Every row comes from one small tree of marks. The marks that hang from a mark follow it in brackets, in the order of their numbers. Every link used is in the known rows. Which tree was each row made from?
Known rows:
Z92{Z298}: [ 0.76 -1.09  0.69  2.19  0.22  0.10 -0.05 -0.41 -0.48 -0.77 -1.02  0.79
  0.60 -0.15 -0.47  0.89 -1.14  1.01  0.37 -1.47 -2.13  0.81 -1.05 -0.40
  1.12]
Z298{Z66{Z111 Z343} Z92{Z968}}: [-1.77  2.54  0.63  0.61  2.71  2.44 -0.28 -0.24  0.84 -3.01 -1.10 -0.71
  0.45 -1.08  0.79  3.16  0.38  3.07  2.49  1.89 -0.56 -0.79  4.24 -1.90
  0.27]
Z66{Z111 Z298 Z763}: [-0.35  0.43 -2.97  2.07  0.02  0.48 -0.16  3.69  0.84 -1.51 -2.19 -1.38
 -0.72 -2.69 -0.71  2.77 -0.60  1.67  0.38 -1.21 -1.18 -3.65  0.90 -0.26
  1.66]
Z298{Z66{Z111} Z92{Z968}}: [-1.57  2.11 -0.23  1.96  1.93  3.02 -0.30  0.73  2.19 -3.64 -1.12 -2.79
  1.50 -0.91  1.13  1.70  0.85  3.37  1.85  2.36 -0.73 -1.31  3.67 -1.63
  0.31]
Z92{Z298{Z66{Z111}} Z968}: [ 0.03  1.34 -1.71  3.53  1.80  1.33 -0.09  0.44 -0.24 -4.40 -2.20  0.01
  1.53 -1.05 -0.22  1.50  0.06  3.35  1.88  0.23 -2.93 -0.91  1.53 -1.46
  0.89]
Z92{Z968}: [-0.07  0.37  0.08 -1.29  0.73 -0.28  0.04 -0.22 -0.39 -2.08  0.17  1.46
  0.12 -0.07 -0.20 -0.49  1.41  0.76  1.05  1.57 -0.43  0.94  0.80 -1.29
 -0.33]
Z111{Z66}: [-0.55  0.97  0.51  0.59  0.60 -0.57  0.44 -1.12 -0.16  0.67 -0.85  0.47
 -0.85  1.53 -0.23  1.04  0.42  0.67  0.07 -1.13  0.84  0.43 -0.45  1.42
  2.08]
Z111{Z66{Z202 Z343 Z763}}: [ 0.89  1.78  0.55 -0.75  1.35 -0.97  0.21 -0.89  0.16  1.31 -1.38  0.60
 -1.74  0.47 -1.88  4.03  0.85  1.25  0.76 -1.62  0.40  1.13 -0.29  1.90
 -0.11]
Z968{Z92{Z298{Z66}}}: [-0.46  1.36  2.00  4.25 -0.09  2.74  0.77 -0.98 -0.02 -1.25  0.23 -0.48
  2.55 -1.03  0.98  2.72  0.34  2.13  0.48 -2.02 -3.46  0.85  1.32  0.15
 -0.89]
Z92{Z298{Z66{Z111 Z343}}}: [-0.14  1.62 -0.84  3.63  1.89  0.92  0.01 -0.24 -1.40 -1.62 -2.20  0.64
  0.34 -1.34 -0.72  3.63 -1.81  2.29  1.24 -1.96 -2.38 -1.27  1.18 -0.46
  1.08]
Z298{Z66{Z763}}: [-1.36  2.44 -2.34  1.48  0.18  0.23  0.46  0.39 -0.30 -0.20 -0.58 -1.63
  1.47 -1.75  0.55  1.24  0.11  0.84  1.47 -0.01 -2.39 -0.53  1.86  1.52
 -1.25]
Z968{Z92{Z298{Z66{Z202 Z763}}}}: [ 1.29  1.72  0.98  4.30 -0.01  2.65  0.58  0.06  1.36 -1.12 -0.43 -2.41
  2.69 -2.04 -0.18  4.21  1.10  3.17  0.62 -2.13 -3.89  0.97  0.84  0.77
 -3.25]
Z111{Z66{Z202 Z763{Z77}}}: [ 1.42  2.30  0.03 -1.37 -0.39 -0.74 -0.43  0.04  0.43  2.01 -0.19 -1.98
  0.00  0.56 -0.63  1.69  1.85  1.29  0.94  0.05 -0.06 -0.48 -1.74  2.85
  1.33]
Z202{Z66{Z298 Z343}}: [-0.12  0.36  1.35  0.91  0.61  2.43 -1.68  0.04 -2.52 -1.06 -0.62  2.80
  0.80  0.52 -0.37  2.69 -2.28  0.15  1.48 -0.68 -0.01  0.24  0.68 -1.27
 -0.90]
Z202{Z66{Z111 Z298 Z763{Z77}}}: [ 0.09  2.02 -2.59  2.16 -1.27  1.53 -1.78  3.06 -1.72 -1.15 -1.03 -1.86
  1.97 -3.07 -0.21  1.61 -0.49  0.47  1.48  0.22 -2.09 -5.07 -0.08  0.30
  1.84]
Z111{Z66{Z343}}: [-0.78  1.42  1.56 -0.71  1.31 -1.03  0.45 -1.99 -1.40  1.44 -0.82  2.60
 -1.89  1.28 -0.77  2.54 -0.12  0.39  0.73 -1.67  0.95  1.05  0.01  1.21
  2.19]
Z298{Z66{Z343 Z763} Z92}: [-2.53  2.58  0.71  0.65  1.19  1.48  0.17 -0.40  0.41  0.42 -0.43 -1.50
  0.94 -1.79  1.25  3.84 -0.69  1.44  2.19  0.10 -2.08  0.43  3.33  0.67
 -0.87]
Z77{Z763{Z66}}: [ 1.52 -1.08 -0.52 -1.03 -0.58 -2.36  1.85  1.52 -1.52  1.28 -1.14 -0.63
 -0.90 -1.54 -2.04  3.30 -1.12  0.60  1.50 -1.09  1.44  2.66  0.31  3.53
  0.28]
Z968{Z92}: [-0.26  0.53  2.06  1.00 -0.93  1.05  0.99 -0.29  0.66  0.10  1.28 -0.39
  0.40 -1.49  0.53  1.14  2.00  0.07 -0.83 -1.02 -0.64 -0.16  0.72  0.08
 -0.69]
Z763{Z66}: [-0.43 -1.04 -0.32 -0.99 -0.04 -1.39  1.65  0.82 -0.61  0.81 -0.74 -0.56
 -0.75 -0.99 -0.31  1.31 -0.96 -0.39  0.96 -1.30  1.25  1.64  0.53  1.42
  0.24]
Z298{Z66 Z92}: [-1.80  1.58  1.26  1.77  1.00  3.25 -0.50 -0.29  1.90 -0.56 -0.14 -3.00
  1.95  0.60  2.13  1.67 -0.83  2.20  1.19  1.08 -0.47  0.47  2.55 -0.09
 -0.71]
Z968{Z92{Z298{Z66{Z111 Z202}}}}: [ 2.07  1.38  0.76  5.64  0.77  3.78 -0.03  0.58  2.27 -2.56 -1.10 -3.02
  2.11 -1.24 -0.40  4.05  0.85  3.89 -0.27 -2.14 -2.02 -1.26  0.89 -0.55
 -1.82]
Z92{Z298{Z66}}: [-0.04  0.95 -0.18  3.34  0.89  1.49 -0.20 -0.61 -0.61 -1.27 -1.10 -0.29
  2.09  0.42  0.52  1.53 -1.60  2.13  1.28 -1.14 -2.74  0.98  0.50  0.09
 -0.21]
Z92{Z298{Z66{Z111 Z202}} Z968}: [ 2.20  1.05 -1.20  3.20  2.32  2.36 -0.84  0.70  1.29 -4.72 -2.25 -1.20
  1.75  0.25 -1.22  2.42  0.31  4.71  1.60  0.64 -1.79 -0.12  1.11 -1.69
 -1.41]
Z66{Z111 Z202 Z298 Z343}: [ 2.40  0.15  0.10  0.15  1.73  2.16 -1.61  2.33  1.37 -1.42 -1.81  0.04
 -1.57  0.59 -1.52  4.56 -1.26  2.69  0.36 -0.63  1.94 -1.53  0.78 -1.82
 -0.43]
Z77{Z763}: [ 2.09 -0.19 -0.25 -0.15 -0.46 -0.98  0.11  0.68 -0.99  0.50 -0.41 -0.12
 -0.12 -0.69 -1.70  2.08 -0.12  0.96  0.45  0.32  0.25  0.84 -0.21  2.12
  0.16]

Write each row's tree:
[ 1.97  1.67  0.69 -2.95 -0.03  0.51 -1.52  1.80 -0.38  1.26  0.28 -0.05
 -0.29 -0.15 -0.53  3.77 -0.46  1.83  1.86  0.49 -0.26 -0.64 -0.20  0.12
 -0.47] : Z66{Z202 Z298 Z343 Z763{Z77}}
[-0.40  1.69  1.06  0.70  2.34  0.65  0.02 -1.79 -2.38 -2.75 -0.89  3.31
  1.05  0.25 -0.20  2.44 -0.73  2.58  2.97  0.10 -2.90  2.48  1.81 -1.35
 -0.48] : Z92{Z298{Z66{Z343}} Z968}
[-1.04 -0.37  2.51 -0.59  1.00  3.02 -1.03  1.40  1.83 -2.84 -0.30 -0.05
  0.60  0.90  1.49  2.12 -0.57  3.30  1.95  2.03  0.20  1.08  2.27 -2.80
  0.56] : Z66{Z298{Z92{Z968}}}
[-1.82  1.90  1.45  0.41  1.56  2.87 -0.33 -0.55  1.40 -2.61 -0.03 -1.46
  2.20  0.61  1.87  1.13  0.61  2.90  2.34  2.65 -0.85  1.49  3.33 -1.33
 -1.07] : Z298{Z66 Z92{Z968}}
[-0.66  1.34 -0.58  0.81  0.04 -0.20 -0.38 -0.87 -3.09 -0.06 -0.37  1.65
  0.81 -2.55 -1.05  1.82 -0.31 -1.62  1.48 -0.92 -2.22 -0.34  0.37  0.73
 -1.36] : Z202{Z66{Z343 Z763}}
[-0.98  0.27  1.83 -0.25  2.13  2.45 -0.95  1.94  1.20 -3.35 -1.51  0.76
 -1.13 -0.70  0.21  4.04 -0.80  3.42  2.12  1.29  0.43 -1.21  3.04 -3.42
  1.80] : Z66{Z111 Z298{Z92{Z968}} Z343}
[ 2.05  1.37 -0.35  3.35  2.53  2.12 -1.00  0.08  0.41 -1.90 -2.33 -0.56
  0.56  0.13 -1.37  4.48 -1.39  3.49  1.10 -1.51 -1.15 -0.37  0.75 -0.76
 -1.12] : Z92{Z298{Z66{Z111 Z202 Z343}}}
[-0.23  0.65  1.30 -4.03 -0.26 -2.32  1.23  0.03 -2.73  2.84  0.56  0.80
 -1.24 -1.10 -0.05  1.97 -0.78 -1.07  2.18 -0.51  1.24  1.28  0.19  1.91
  1.66] : Z763{Z66{Z343} Z77}
[-0.27  2.49 -0.14 -1.03 -0.99 -0.52 -0.87 -0.72 -3.95  1.29  0.78  1.10
  1.47 -2.65 -0.35  1.05  0.48 -2.02  2.02  0.42 -2.56 -1.49 -0.38  1.36
  0.10] : Z202{Z66{Z343 Z763{Z77}}}
[-0.75  2.56 -0.53 -0.97 -1.00 -2.02  0.50 -0.26 -1.29  2.28 -0.03 -0.68
 -0.21 -0.66  0.06  0.80  1.63  0.10  1.07 -0.36 -1.30 -1.35 -1.15  3.15
  3.51] : Z111{Z66{Z763{Z77}}}
[ 2.08  2.08 -1.20 -1.64  0.18 -0.82 -0.71  1.61  0.01  0.97 -0.31 -1.80
 -0.83 -2.42 -1.66  2.81  1.42  0.75  1.01  0.41 -0.66 -3.20 -0.43  0.80
  0.44] : Z66{Z111 Z202 Z343 Z763{Z77}}
[-0.66 -0.46  0.58  2.48  0.61  3.34 -1.04  2.93  2.93 -1.92 -1.65 -2.83
 -0.13 -0.55  0.89  3.06 -1.51  2.87  0.25  0.02  0.65 -2.60  1.89 -1.94
  2.26] : Z66{Z111 Z298{Z92}}
[ 1.51  3.61 -3.02  0.71 -0.02  1.13 -0.96  2.11  1.24 -0.26 -0.74 -4.87
  1.67 -1.83 -0.25  1.89  1.28  2.27  1.20  1.23 -1.40 -3.48  0.75  1.54
 -0.71] : Z298{Z66{Z111 Z202 Z763{Z77}}}
[-1.66  2.27  0.52  2.01  1.95  2.67 -0.58  0.20  1.25 -0.94 -1.24 -2.20
  0.30 -0.96  0.92  3.68 -0.99  2.27  1.37  0.19 -0.21 -1.77  3.41 -0.61
  0.73] : Z298{Z66{Z111 Z343} Z92}
[ 1.36  2.25  0.76 -0.39  1.92  1.87 -0.98 -0.92  0.33 -0.10 -0.28 -0.22
  0.60  1.76 -0.42  3.06 -0.58  2.07  1.25  0.33  0.68  1.67  1.60 -0.10
 -3.45] : Z298{Z66{Z202 Z343}}
[ 0.72  0.38  3.64 -0.28  2.12  3.70 -1.44  0.42  3.44 -2.46 -1.27 -0.87
 -0.06  3.88  0.41  4.02  0.13  5.33  1.75  1.34  2.14  2.29  1.16 -1.75
  0.56] : Z111{Z66{Z202 Z298{Z92{Z968}}}}
[ 0.10  0.63 -0.40  2.39  1.00  2.47 -1.83  1.34 -1.80 -2.13 -1.74  1.47
  0.08 -1.10 -1.03  3.28 -2.05  0.72  1.05 -0.98  0.17 -2.57  1.07 -1.60
  0.46] : Z202{Z66{Z111 Z298 Z343}}
[ 1.54  2.39 -1.03  1.17  2.32  1.95 -0.86  0.37  1.10 -1.18 -1.36 -1.36
 -0.09  0.27 -1.03  3.50 -0.29  2.51  0.84  0.06  0.92 -1.13  1.85 -0.35
 -2.12] : Z298{Z66{Z111 Z202 Z343}}
[ 1.56 -0.81 -1.06 -0.35  0.60 -1.52  1.07  3.58 -1.81  0.14 -2.80  0.72
 -2.68 -2.36 -2.80  6.87 -2.82  2.25  2.04 -2.09  2.17  0.20  1.72  2.07
  2.08] : Z77{Z763{Z66{Z111 Z298 Z343}}}
[ 1.71  1.71  3.54  2.79  1.35  3.22  0.09 -1.62  0.33 -0.73  0.07  0.23
  1.59  0.16 -0.23  5.02  0.06  3.20  0.81 -2.12 -2.03  2.16  1.21 -0.44
 -3.09] : Z968{Z92{Z298{Z66{Z202 Z343}}}}
[ 1.86 -0.62 -0.46 -0.88  1.55 -0.69  0.88  1.67  0.48  0.14 -2.10 -1.02
 -2.30 -1.19 -2.21  4.29 -0.85  1.00  0.80 -1.86  2.81  0.40  0.92  0.66
 -0.73] : Z763{Z66{Z111 Z202 Z343}}
[-0.31  2.62 -1.21  1.69 -0.61  0.10 -0.14  0.10 -1.70  0.33 -0.34 -1.49
  2.79 -1.84  0.76  1.34 -0.46  1.59  2.33 -0.26 -4.73 -1.01 -0.27  1.78
  1.24] : Z92{Z298{Z66{Z763{Z77}}}}
[ 0.04  0.95 -0.64  2.25  0.92  1.03 -0.98 -0.23 -2.18 -1.42 -1.26  1.13
  0.26 -1.85 -1.41  1.78 -0.37 -0.81  0.56 -0.83 -0.25 -2.49  0.66 -0.55
 -0.01] : Z202{Z66{Z111 Z343}}
[ 1.12  1.17 -0.48  0.46  0.54 -0.36  0.14 -0.10  1.30  0.64 -1.38 -1.40
 -0.67  0.62 -1.36  2.64  1.32  1.74  0.25 -1.22  0.24  0.63 -0.87  2.17
 -0.12] : Z111{Z66{Z202 Z763}}
[-1.25  2.67 -4.17  2.97  0.49  0.25  0.49  1.74  0.45 -1.40 -1.72 -2.80
  0.78 -3.23 -0.26  1.81  0.44  1.30  0.85 -0.48 -2.33 -3.23  2.16  1.24
 -0.03] : Z298{Z66{Z111 Z763}}
[-0.16  1.76 -0.75  0.53 -1.56  1.49 -1.66  1.71 -2.28 -0.17  0.13 -0.42
  2.55 -1.57  0.52  1.20 -0.61 -0.05  1.95  0.57 -2.16 -2.18 -0.41  0.59
  0.49] : Z202{Z66{Z298 Z763{Z77}}}
[ 1.11  2.49 -3.55  2.56  0.96  1.39 -0.47  2.04  2.13 -1.55 -1.95 -4.08
  1.20 -1.83 -0.85  2.75  0.70  2.58  0.57 -0.07 -1.23 -2.50  1.63  0.90
 -2.27] : Z298{Z66{Z111 Z202 Z763}}
[ 1.39 -0.30  2.18  0.89  1.96  3.98 -1.99  2.21  3.32 -1.46 -1.76 -1.99
 -1.06  0.79 -0.30  5.52 -1.72  3.87  0.67  0.00  2.06 -1.20  1.81 -2.38
  0.00] : Z66{Z111 Z202 Z298{Z92} Z343}
[-0.12  1.53 -0.85 -1.35 -1.34  0.04 -0.75  2.44 -0.76  0.90  0.30 -0.82
  0.46 -1.34  0.69  1.49 -0.34  0.96  1.52  0.54 -1.66 -2.01 -0.15  0.62
  1.84] : Z66{Z298 Z763{Z77}}
[-0.49  3.17 -0.21  0.43  0.21 -0.75 -0.05 -0.70 -3.03  1.02 -0.23  0.66
  1.56 -2.03  0.31  3.00 -0.88  1.19  2.92 -0.74 -4.58 -0.35  0.32  1.55
  1.17] : Z92{Z298{Z66{Z343 Z763{Z77}}}}
[-0.04  2.69 -2.93  3.33 -0.33 -0.02 -0.15  1.51 -1.09 -0.75 -1.58 -2.58
  2.06 -3.37  0.18  1.92 -0.15  2.00  1.82 -0.66 -4.64 -3.78  0.21  1.45
  2.54] : Z92{Z298{Z66{Z111 Z763{Z77}}}}
[ 0.04  0.87 -0.45 -2.52  0.03 -2.27  1.10  1.40 -2.06  1.86 -0.71 -0.36
 -1.86 -2.52 -0.78  2.49 -0.41 -0.69  1.64 -0.77  1.32 -1.54  0.46  1.67
  2.89] : Z763{Z66{Z111 Z343} Z77}
[ 1.94 -1.32 -1.16  0.50  0.84  1.36  0.03  4.04  2.08 -1.36 -2.59 -2.60
 -1.22 -0.19 -1.38  4.26 -1.88  2.80  0.75 -1.59  3.03 -0.38  0.73 -0.17
 -0.23] : Z763{Z66{Z111 Z202 Z298}}
[-0.90  0.10  0.90  2.86  1.09  4.59 -1.97  2.00  0.90 -4.99 -1.60 -0.96
  1.97 -0.84  0.50  2.33 -0.65  2.81  1.83  1.72 -0.37 -1.98  2.35 -3.24
  0.57] : Z202{Z66{Z111 Z298{Z92{Z968}}}}
[-0.70  2.46 -0.25 -0.78 -0.80 -0.60 -0.37  1.35 -0.94  1.58 -0.60 -0.30
 -0.32  0.14  0.41  2.30  0.12  1.58  1.55 -0.52 -0.78 -1.53 -0.64  2.11
  3.99] : Z111{Z66{Z298 Z763{Z77}}}
[ 0.47 -1.50  2.06 -1.54  0.43  0.50  0.81  2.89  0.33 -1.64 -1.56 -0.76
 -0.19 -0.70 -0.59  5.46 -1.66  3.92  3.32  0.94  1.61  3.71  2.74  0.76
  0.91] : Z77{Z763{Z66{Z298{Z92{Z968}}}}}
[-0.59  1.92  2.91  3.06  0.80  2.07  0.92 -1.87 -1.36 -0.50  0.27  1.53
  1.39 -1.28  0.58  4.07 -0.16  1.80  1.14 -2.52 -3.22  1.35  1.68 -0.11
 -0.88] : Z968{Z92{Z298{Z66{Z343}}}}
[ 2.05  0.96  0.55  1.72  2.06  2.44 -0.96 -0.55  0.64 -3.72 -1.06  0.02
  2.47  1.79 -0.45  1.93  0.03  4.29  2.05  0.98 -1.72  2.67  0.75 -1.49
 -2.73] : Z92{Z298{Z66{Z202}} Z968}
[-1.08  1.44  1.38  1.23 -1.41  3.32 -2.11  1.76 -0.42 -0.23  0.18 -2.54
  3.08 -1.47  1.73  2.17 -1.00  0.86  2.18  1.17 -2.14 -1.82  0.50 -0.15
  0.99] : Z202{Z66{Z298{Z92} Z763{Z77}}}
[-0.89  0.00  2.57  1.38  0.87  4.54 -2.10  0.67  0.20 -3.84 -0.51  0.17
  2.54  0.66  1.07  1.86 -0.82  2.33  2.27  2.14 -0.32  0.82  1.93 -2.99
 -0.67] : Z202{Z66{Z298{Z92{Z968}}}}
[-0.81  1.65 -1.48  2.23  1.04  0.03  0.63 -0.13 -1.19 -3.04 -1.29  0.72
  2.08 -1.88 -0.04  1.63  0.25  2.77  2.74  0.12 -4.79  1.19  1.64 -0.23
 -0.61] : Z92{Z298{Z66{Z763}} Z968}
[ 1.70  0.75 -1.54  0.43  1.17  1.03 -1.01  2.97  1.12 -1.19 -2.27 -0.66
 -1.68 -1.51 -1.93  5.18 -0.95  2.58  0.82 -1.15  0.23 -2.22  1.01 -0.77
 -0.57] : Z66{Z111 Z202 Z298 Z343 Z763}
[-0.33  1.88  0.27 -2.69 -0.56 -0.63 -0.68  1.56 -2.11  1.46  0.41  1.26
 -0.62 -1.57  0.18  2.91 -0.75  0.41  2.17  0.24 -1.45 -1.43  0.31  0.42
  1.87] : Z66{Z298 Z343 Z763{Z77}}
[ 0.74 -1.61  2.88 -1.81  1.62  2.79 -0.15  2.44  2.92 -2.30 -1.31 -2.01
  0.01  1.32  0.34  4.25 -1.13  4.16  2.57  1.01  2.78  3.74  2.33 -1.81
 -1.51] : Z763{Z66{Z202 Z298{Z92{Z968}}}}
[-0.33  0.90 -3.38  3.62 -0.42  0.47 -0.31  1.30 -1.15 -1.78 -1.74 -1.59
  1.21 -3.90 -1.24  0.90  0.50 -0.84  0.35 -0.86 -2.32 -3.76  0.33  0.54
  0.03] : Z202{Z66{Z111 Z763}}
[ 1.21  3.25 -1.30 -0.65 -0.27  1.14 -1.01  0.84  0.43  0.76  0.68 -3.51
  2.37 -0.34  0.38  1.33  1.07  1.82  1.72  1.56 -1.49 -0.78  0.32  1.82
 -2.13] : Z298{Z66{Z202 Z763{Z77}}}
[ 1.17  1.01 -0.17  0.74  0.68  1.17 -0.63  1.56  1.61 -0.09 -1.91 -0.91
 -0.84  1.55 -0.98  4.15 -0.24  3.17  0.72 -1.49  0.69  0.54 -0.32  1.11
  0.40] : Z111{Z66{Z202 Z298 Z763}}
[-0.11  2.34 -1.80 -1.31 -0.45 -2.01  0.11  1.24 -1.77  1.24 -0.34 -0.33
 -1.08 -3.82 -0.79  1.84  1.03 -0.58  1.16  0.13 -1.83 -4.09  0.12  1.21
  2.66] : Z66{Z111 Z343 Z763{Z77}}
